Each row comes from the steps of one path. Every step used is in the known rows, and no mark comes twice. Write the path behind each row, first mark first.
Known rows
lufe > fosi > sudi > dekep > bemel > mafos: -.23 -.33  .02  .04  .32  .10  .24 -.20 -.38  .24  .05  .01 -.10  .40 -.01 -.10  .09  .09 -.05  .01 -.25  .37  .26 -.13  .10 -.15 -.14 -.03  .02
fosi > sudi > dekep > bemel: -.24 -.18  .04 -.04  .05  .27  .20 -.05 -.33  .35 -.19 -.09  .01  .28  .11 -.08  .14  .00  .00  .06  .06  .15  .24 -.19 -.12  .03 -.07  .09  .16
kode > todifem: -.11  .09 -.12  .11 -.02  .02  .17  .05  .04 -.07  .00 -.06 -.02 -.01  .03 -.08  .00 -.11  .26  .01 -.16 -.12 -.02  .00  .04  .04  .18 -.05 -.18
bemel > todifem > kode: -.13 -.18  .02  .18  .07  .10  .12 -.08  .10  .09 -.21  .04 -.08  .13 -.10  .02 -.08  .10  .04 -.03 -.09 -.21 -.08  .07  .14 -.11  .01  .04 -.15
todifem > kode > mafos > nerop:  .03 -.26  .09  .19  .15  .13  .16  .01 -.12 -.15 -.38 -.05  .20 -.10  .10 -.09 -.16  .04 -.02 -.10  .02  .04  .32 -.06  .33 -.02 -.15  .26 -.01
todifem > kode > mafos > nerop > dekep > bemel: -.15 -.47  .04  .05  .13  .50 -.05 -.16 -.38  .06 -.62 -.09  .20  .04  .11 -.17 -.01 -.12 -.24 -.16  .10  .16  .34 -.02  .29 -.24 -.31  .20  .16
bemel > todifem: -.13 -.09 -.03  .10  .03  .03  .04 -.03  .01  .05  .01  .05 -.08  .06 -.02  .08 -.08  .13  .13 -.13 -.08 -.12 -.10  .06 -.03 -.03  .15 -.08 -.23
lufe > fosi > sudi > dekep > mirotez > mafos:  .11 -.28 -.07  .08  .27 -.08  .27 -.31 -.21  .21  .30  .31 -.01  .29 -.01 -.01  .16  .14 -.02 -.21 -.25  .54  .35 -.07  .24  .13 -.02  .08 -.13
ruzo > dekep > bemel > todifem > kode > mafos > mirotez: -.20 -.16  .13  .30  .16  .47  .08 -.28 -.25  .39 -.18  .08  .03  .05  .24  .00 -.14 -.13 -.17 -.43 -.06 -.19  .24  .14  .27 -.15 -.10 -.05 -.22
todifem > kode:  .02 -.07  .09  .11  .08  .09  .08 -.04  .08  .03 -.23  .02  .00  .06 -.09 -.05 -.02 -.02 -.08  .09 -.05 -.10  .00 -.01  .15 -.09 -.12  .11  .07
bemel > todifem > kode > mafos > mirotez: -.09 -.19  .06  .45  .14  .22  .32 -.19  .01  .19 -.09  .21  .04 -.09  .18  .15 -.15  .09 -.03 -.32 -.08 -.12  .23  .21  .37 -.04 -.08  .17 -.40
bemel > mafos > nerop > dekep > ruzo: -.29 -.27  .00 -.04  .19  .37 -.17 -.17 -.24 -.02 -.22 -.08  .12  .04  .17  .02  .01 -.20 -.31 -.01  .20  .28  .23 -.01  .00 -.17 -.24 -.21 -.01
mafos > bemel > todifem: -.09 -.06  .04 -.07 -.03  .15  .12  .02 -.09  .14 -.11  .03 -.06  .09  .02 -.01 -.07  .16  .20 -.16  .10 -.11 -.04 -.07 -.15 -.14 -.04  .01 -.18
nerop > dekep > mirotez > mafos > bemel > todifem > kode:  .02 -.30 -.06 -.03  .21  .33  .11 -.44 -.20  .34 -.17  .25  .14  .17 -.12  .08  .10  .05 -.19 -.44  .02  .28  .20  .05  .17 -.14 -.28  .08 -.20
ruzo > dekep > nerop: -.08 -.08 -.16 -.23 -.05  .24 -.11 -.04 -.22  .01 -.07 -.15  .10  .11  .12  .01 -.25 -.19 -.14 -.08  .16 -.04 -.01 -.09 -.04  .08  .10 -.30  .12
lufe > fosi > sudi > dekep > mirotez:  .00 -.21 -.09  .07  .20 -.03  .34 -.14 -.17  .28  .20  .23 -.07  .30 -.05 -.01  .13 -.04 -.04  .01 -.09  .29  .22 -.09  .13  .09  .06  .03 -.06
ruzo > dekep > bemel > mafos: -.23 -.04  .04 -.11  .13  .13 -.16 -.28 -.32  .17  .05 -.23  .07  .13  .01 -.02 -.06 -.22 -.20 -.16 -.05  .08  .12 -.02 -.04 -.12 -.12 -.27  .05
fosi > lufe:  .11 -.14  .14 -.08  .01 -.07  .04  .05 -.01  .03 -.04 -.07 -.05  .03  .06  .16  .02  .01  .19 -.11 -.09 -.07 -.14 -.06 -.03 -.03  .05  .02 -.09
kode > mafos > nerop > dekep: -.07 -.29 -.09  .00  .03  .27 -.04 -.03 -.15 -.02 -.20  .02  .28 -.10  .11 -.01 -.08 -.07 -.19 -.20  .15  .26  .24 -.01  .17 -.06 -.10  .05 -.11
lufe > fosi > sudi > dekep > mirotez > mafos > kivi:  .22 -.42 -.12  .12  .22  .05  .33 -.38 -.33  .26  .30  .34  .01  .30  .22 -.04  .23  .18  .01 -.13 -.11  .50  .25 -.14  .30  .01 -.01  .15 -.06
mafos > nerop > dekep: -.01 -.29 -.19 -.15  .00  .30 -.11  .08 -.11 -.01 -.16  .00  .23  .03  .05 -.03 -.02 -.06 -.20 -.01  .26  .18  .02 -.10 -.05 -.09 -.08 -.05  .03
ruzo > dekep > mirotez > mafos:  .09  .02 -.05 -.05  .08  .02 -.12 -.36 -.15  .16  .26  .07  .18 -.02  .02  .04  .02 -.15 -.16 -.35 -.05  .25  .21  .03  .12  .15 -.02 -.16 -.09
sudi > dekep > bemel > todifem > kode: -.35 -.31  .04  .15  .08  .36  .01 -.09 -.18  .27 -.30 -.05 -.06  .38 -.08  .00 -.04 -.04 -.11  .04 -.03 -.14  .07 -.08  .00 -.26 -.05 -.02  .04
mirotez > mafos:  .13 -.08  .01  .02  .06 -.03 -.06 -.14 -.01 -.04  .08  .08  .09 -.01  .06  .02  .02  .16  .04 -.21 -.14  .24  .15  .03  .13  .04 -.07  .02 -.06

Write each row's path
-.33 -.40  .08  .14  .16  .41  .01 -.28 -.26  .28 -.45  .00 -.01  .13 -.03 -.02  .00 -.05 -.13 -.27 -.14 -.01  .19  .25  .32 -.27 -.16  .06 -.09 => nerop > dekep > bemel > todifem > kode > mafos
-.16 -.47  .11  .46  .31  .37  .49 -.23 -.31  .46 -.14  .27 -.18  .34  .21 -.08 -.04  .18  .00 -.26 -.24  .05  .37  .03  .43 -.17 -.15  .19 -.27 => lufe > fosi > sudi > dekep > bemel > todifem > kode > mafos > mirotez
-.26 -.22 -.07 -.13  .14  .26 -.14 -.30 -.34  .19 -.06 -.14  .10  .10 -.01  .03  .11 -.18 -.30 -.10  .00  .32  .15  .06  .02 -.23 -.24 -.15  .07 => nerop > dekep > bemel > mafos
-.05 -.35  .02 -.03  .12  .43 -.27 -.14 -.19 -.06 -.22  .04  .06  .06  .24 -.05  .05  .00 -.21 -.17  .16  .36  .25 -.04  .09 -.11 -.25 -.13  .05 => mirotez > mafos > nerop > dekep > ruzo
-.24 -.36  .01  .28  .17  .54  .10 -.35 -.24  .41 -.26  .18  .01  .07  .19  .03  .01 -.08 -.26 -.38 -.01  .04  .23  .22  .34 -.21 -.25  .09 -.22 => nerop > dekep > bemel > todifem > kode > mafos > mirotez
-.21 -.12 -.02 -.04  .00  .25 -.10 -.05 -.27  .19 -.09 -.12 -.01  .27  .03 -.02  .04 -.10 -.17  .07  .09  .05  .15 -.16 -.16 -.15 -.10 -.04  .21 => sudi > dekep > bemel
-.18 -.47 -.10  .20  .21  .30  .17 -.28 -.21  .14 -.34  .11  .20  .00  .02  .09 -.07 -.10 -.24 -.34  .09  .16  .32  .12  .35 -.05 -.02  .12 -.25 => bemel > todifem > kode > mafos > nerop > dekep > mirotez
-.03 -.29 -.26 -.12  .10  .23  .00 -.13 -.21  .06 -.07  .05  .22  .01  .05  .01  .09 -.20 -.29 -.13  .29  .28  .20 -.07 -.01  .05 -.01  .00  .02 => mafos > nerop > dekep > mirotez
 .01 -.23 -.15 -.14  .10  .27  .02 -.40 -.25  .30  .06  .23  .11  .11  .00  .12  .11  .04 -.12 -.51  .06  .38  .20  .05  .02 -.08 -.14 -.01 -.26 => nerop > dekep > mirotez > mafos > bemel > todifem
 .00 -.23  .00  .05  .07  .05  .24  .06 -.03  .20  .10  .18 -.06  .33 -.07 -.10  .02  .11  .03  .16 -.14  .17  .05 -.11  .07 -.01  .02  .00 -.07 => lufe > fosi > sudi > dekep
-.13 -.03  .09  .04  .02  .12  .17 -.06 -.16  .10 -.13  .03  .02 -.02  .08  .04 -.13  .20  .19 -.34 -.02 -.04  .15  .06  .06 -.13 -.09  .11 -.30 => kode > mafos > bemel > todifem
 .19 -.02  .07 -.16  .02  .11 -.04 -.13 -.14  .04 -.02  .10  .08  .03  .06 -.04  .05  .20  .07 -.31  .00  .23  .18 -.12 -.02 -.07 -.29  .12 -.05 => mirotez > mafos > bemel
 .06 -.20 -.16 -.03  .11  .11 -.07 -.42 -.14  .17  .16  .18  .17  .02 -.03  .13  .17 -.12 -.28 -.31  .00  .50  .22  .14  .19  .07 -.12 -.03 -.07 => nerop > dekep > mirotez > mafos
-.22 -.14 -.10  .11  .21  .33  .05 -.27 -.32  .32  .22 -.03  .16  .18  .25  .17  .02 -.16 -.36 -.09  .08  .24  .32 -.15 -.08 -.15 -.22 -.11 -.04 => sudi > dekep > bemel > mafos > mirotez
-.14 -.23 -.01 -.02  .14  .17  .02 -.34 -.47  .08 -.03 -.15  .01  .05  .32 -.06  .15  .01 -.07 -.08  .02  .15  .10 -.10  .06 -.27 -.15  .05  .15 => dekep > bemel > mafos > kivi
-.04 -.13  .10  .00  .06  .24  .16 -.04 -.04  .16 -.34  .06 -.04  .17 -.06 -.03 -.07  .16  .08 -.11  .04 -.21 -.03 -.07 -.01 -.23 -.16  .11 -.14 => mafos > bemel > todifem > kode
 .12 -.35 -.18 -.09  .03  .25 -.15 -.07 -.13 -.05 -.08  .09  .29  .01  .09 -.01  .01  .08 -.17 -.23  .08  .43  .19 -.09  .06 -.04 -.15 -.03 -.05 => mirotez > mafos > nerop > dekep
-.20 -.26  .12  .38  .25  .33  .23 -.27 -.28  .26 -.25  .13 -.09  .00  .27  .02 -.07  .04 -.05 -.40 -.09 -.12  .31  .15  .34 -.11 -.16  .17 -.20 => dekep > bemel > todifem > kode > mafos > mirotez
-.13 -.31 -.26 -.10  .24  .16  .05 -.30 -.27  .05  .02 -.02  .31 -.02  .05  .11  .03 -.23 -.39 -.19  .22  .46  .31 -.09  .05  .00 -.08 -.07 -.09 => bemel > mafos > nerop > dekep > mirotez
-.28 -.29  .07  .40  .16  .48  .19 -.23 -.25  .39 -.18  .10  .06  .17  .22  .11 -.09 -.03 -.18 -.24 -.01 -.07  .36  .04  .25 -.19 -.17  .07 -.20 => sudi > dekep > bemel > todifem > kode > mafos > mirotez
-.20 -.11  .10 -.04  .04  .36 -.20 -.12 -.08  .14 -.19  .02 -.09  .10  .05 -.02  .11 -.21 -.26  .07  .13  .05  .02  .12  .01 -.16 -.16 -.19  .06 => nerop > dekep > ruzo
